What can hang from each mark:
k_331: k_71 k_159 k_447 k_460
k_452: k_315 k_331
k_159: k_315
k_456: k_331
k_460: k_331
k_315: k_159 k_452 k_710

Every row comes from one small tree of marks. The marks that hang from a mark follow it in brackets, in the order of their numbers. Every link used is in the known rows. Which tree was each row made from?
Known rows:
k_315(k_159 k_452(k_331(k_460)) k_710): [-4.29  0.24  0.42 -0.31 -5.69  1.44 -1.77  0.25 -2.71 -4.60 -2.81 -0.11
 -0.51  0.62  2.10 -1.74]
k_460(k_331(k_71 k_159(k_315(k_452 k_710)) k_447)): [-4.86  5.60 -2.98 -1.42  0.91 -0.32  0.80 -0.40 -1.39 -4.86 -2.39  1.21
 -3.28  1.77  5.83  5.85]
k_460(k_331): [-1.32  2.05 -0.03 -0.77  2.55 -0.64 -0.86 -0.37 -4.24 -1.31 -1.62  0.53
  1.18  0.53  3.27  3.86]
k_331(k_159 k_460): [ 1.22  0.45 -1.03  1.98 -3.27 -0.44  2.30 -0.26 -6.92 -2.88 -2.97  1.97
  0.02  1.74  1.20  2.51]
k_159(k_315(k_452(k_331(k_71 k_447)) k_710)): [-6.16  3.22 -2.42 -2.43  0.92  0.94 -0.02  0.03  0.01 -3.91  0.39  0.47
 -3.20  1.75  6.00  2.68]
k_315(k_452(k_331(k_71 k_159 k_447 k_460)) k_710): [-4.09  3.24 -2.18 -0.40 -5.11 -0.78  0.73  0.92 -4.29 -5.33 -2.85  2.61
 -1.39  2.51  4.68  2.47]
k_456(k_331(k_159(k_315) k_447)): [-3.20  2.41 -2.47  0.19  0.99 -0.93  0.32 -0.43 -2.64 -4.27  0.22  0.62
 -2.78  3.54  3.25  5.47]
k_315(k_159 k_452(k_331) k_710): [-5.83  0.13  1.25 -0.89 -4.31  2.61 -1.85  0.45 -0.89 -4.70 -2.73 -0.75
 -1.50  0.48  3.02 -3.57]
k_460(k_331(k_71 k_159(k_315) k_447)): [-3.28  5.52 -3.82 -0.06  3.35 -2.66  1.12 -0.02 -2.24 -2.86 -1.94  1.31
 -2.57  2.07  5.51  7.03]
k_331(k_71 k_159(k_315) k_447 k_460): [-0.70  3.68 -4.93  1.62  0.28 -2.61  3.16 -0.74 -4.77 -2.84 -1.51  2.25
 -2.94  2.60  4.30  6.69]
k_315(k_159 k_452): [-3.12 -0.45 -0.02  0.81 -0.76  3.08 -0.72 -1.59 -3.58 -3.56 -3.37 -0.68
 -1.21  0.12  2.79 -1.68]
k_452(k_331(k_71 k_159(k_315) k_447)): [-4.80  3.99 -3.90  0.30  1.48 -3.29  1.43  1.86 -1.05 -3.08 -0.90  1.51
 -2.96  3.13  5.60  3.65]
k_452(k_315(k_159) k_331): [-4.74  1.16 -1.69 -0.46 -0.22 -1.83 -0.07  2.90 -1.76 -2.90 -1.11  0.15
 -0.47  3.18  3.99 -3.30]
k_315(k_159 k_452 k_710): [-3.77 -0.63  1.67 -0.55 -3.80  4.45 -0.67 -1.42 -2.34 -4.66 -3.22 -1.15
 -2.53 -0.24  2.70 -3.15]
k_456(k_331(k_159 k_447)): [-2.25  1.76 -1.18  0.72 -0.93 -1.47  0.11  0.08 -4.99 -4.01 -1.23  1.40
 -1.37  3.52  3.13  4.26]
k_456(k_331(k_71 k_159(k_315(k_452)) k_447 k_460)): [-2.41  3.99 -4.58  0.38  0.26 -1.42  0.05 -1.01 -4.79 -5.12 -0.22  3.12
 -2.64  2.81  2.94  8.84]
k_452(k_315 k_331(k_460)): [-1.97  1.56 -2.83 -0.98 -0.61 -3.17  0.78  2.76 -5.24 -2.34  0.11  2.29
  1.79  3.75  3.32  0.93]
k_159(k_315(k_452(k_331(k_447)) k_710)): [-6.24  2.22 -1.79 -2.47  0.05  1.52 -0.24  0.02 -0.11 -4.45  0.24 -0.57
 -2.19  2.55  5.36  1.32]

Which tree is each row?
[-2.22  4.30 -2.16 -0.86  3.55 -3.08 -0.56 -0.43 -4.58 -1.14 -1.77  1.60
  0.04  1.03  5.88  6.63]  k_460(k_331(k_71 k_447))
[-3.52  0.71 -0.48 -2.19  0.53  4.52  0.46 -1.87 -1.06 -3.83 -0.06 -0.58
 -3.03  0.64  3.57  0.79]  k_159(k_315(k_452 k_710))
[-4.51  2.50 -3.08  0.93 -1.73 -2.05 -1.45 -0.07 -4.33 -3.55 -2.88  1.36
 -0.25  1.40  4.35  2.19]  k_315(k_159 k_452(k_331(k_71 k_447 k_460)))
[-5.12  2.25 -1.55 -0.28 -4.73 -0.78 -1.21  0.13 -3.16 -4.52 -2.90  0.69
 -1.73  0.91  4.43  0.60]  k_315(k_159 k_452(k_331(k_71 k_447 k_460)) k_710)
[ 0.68  1.97 -1.61  1.17 -1.08 -1.87 -0.01 -0.23 -6.45 -3.16 -0.54  4.02
 -1.16  1.27  0.81  6.83]  k_456(k_331(k_71 k_159 k_460))
[-4.14  3.30 -4.52 -0.82  2.33 -1.24 -0.28 -0.50 -2.90 -2.95  0.38  1.61
 -1.01  2.16  4.98  5.55]  k_159(k_315(k_452(k_331(k_71 k_447 k_460))))
[-6.13  2.35 -2.30  0.41 -0.18 -0.98 -1.38  0.21 -2.38 -3.81 -2.95  0.48
 -1.43  1.30  5.42  0.39]  k_315(k_159 k_452(k_331(k_71 k_447)))
[-3.76  5.44 -2.45 -1.07  1.31 -1.78  1.07  0.16 -1.29 -3.49 -1.87  1.05
 -3.49  1.73  5.62  6.12]  k_460(k_331(k_71 k_159(k_315(k_710)) k_447))
[-4.61  2.34 -1.94 -0.57 -2.10  2.29  2.37 -0.77 -1.87 -5.76 -2.33 -0.46
 -4.09  3.26  5.04  1.36]  k_331(k_159(k_315(k_452 k_710)) k_447)
[-1.36  2.44 -3.18  0.81 -0.62 -2.23  0.50 -0.54 -4.88 -4.18  0.13  1.60
 -1.55  3.81  2.11  7.36]  k_456(k_331(k_159(k_315) k_447 k_460))
[-2.69  1.75 -1.54 -0.01 -3.37 -1.10  1.20  1.72 -1.95 -3.63 -0.52  1.21
 -1.38  2.47  1.85  1.82]  k_452(k_331(k_159(k_315(k_710)) k_460))
[-5.72  1.20  0.34 -0.87 -3.00  1.66 -1.89  0.45 -0.69 -4.25 -2.59  0.32
 -2.55 -0.30  3.67 -2.10]  k_315(k_159 k_452(k_331(k_71)) k_710)
[-5.42  2.90 -1.98 -1.41 -4.07 -2.57  2.28  3.93 -2.27 -5.20 -1.90  0.94
 -1.81  5.43  6.07 -1.93]  k_452(k_315(k_710) k_331(k_159 k_447))
[-1.98  3.02 -3.43  0.92  0.01 -2.75  1.15  1.53 -2.86 -2.53 -0.45  2.83
 -1.52  2.05  2.54  4.74]  k_452(k_331(k_71 k_159(k_315) k_460))
[-1.32  3.51 -4.33  0.83  0.51 -2.96  0.69 -0.56 -4.73 -3.62  0.36  2.95
 -2.80  2.93  2.79  8.90]  k_456(k_331(k_71 k_159(k_315) k_447 k_460))
[-3.49  3.33 -3.56  0.78 -2.09 -2.18  0.57  0.69 -5.61 -4.50 -2.91  2.99
 -0.06  2.70  4.54  4.09]  k_315(k_452(k_331(k_71 k_159 k_447 k_460)))
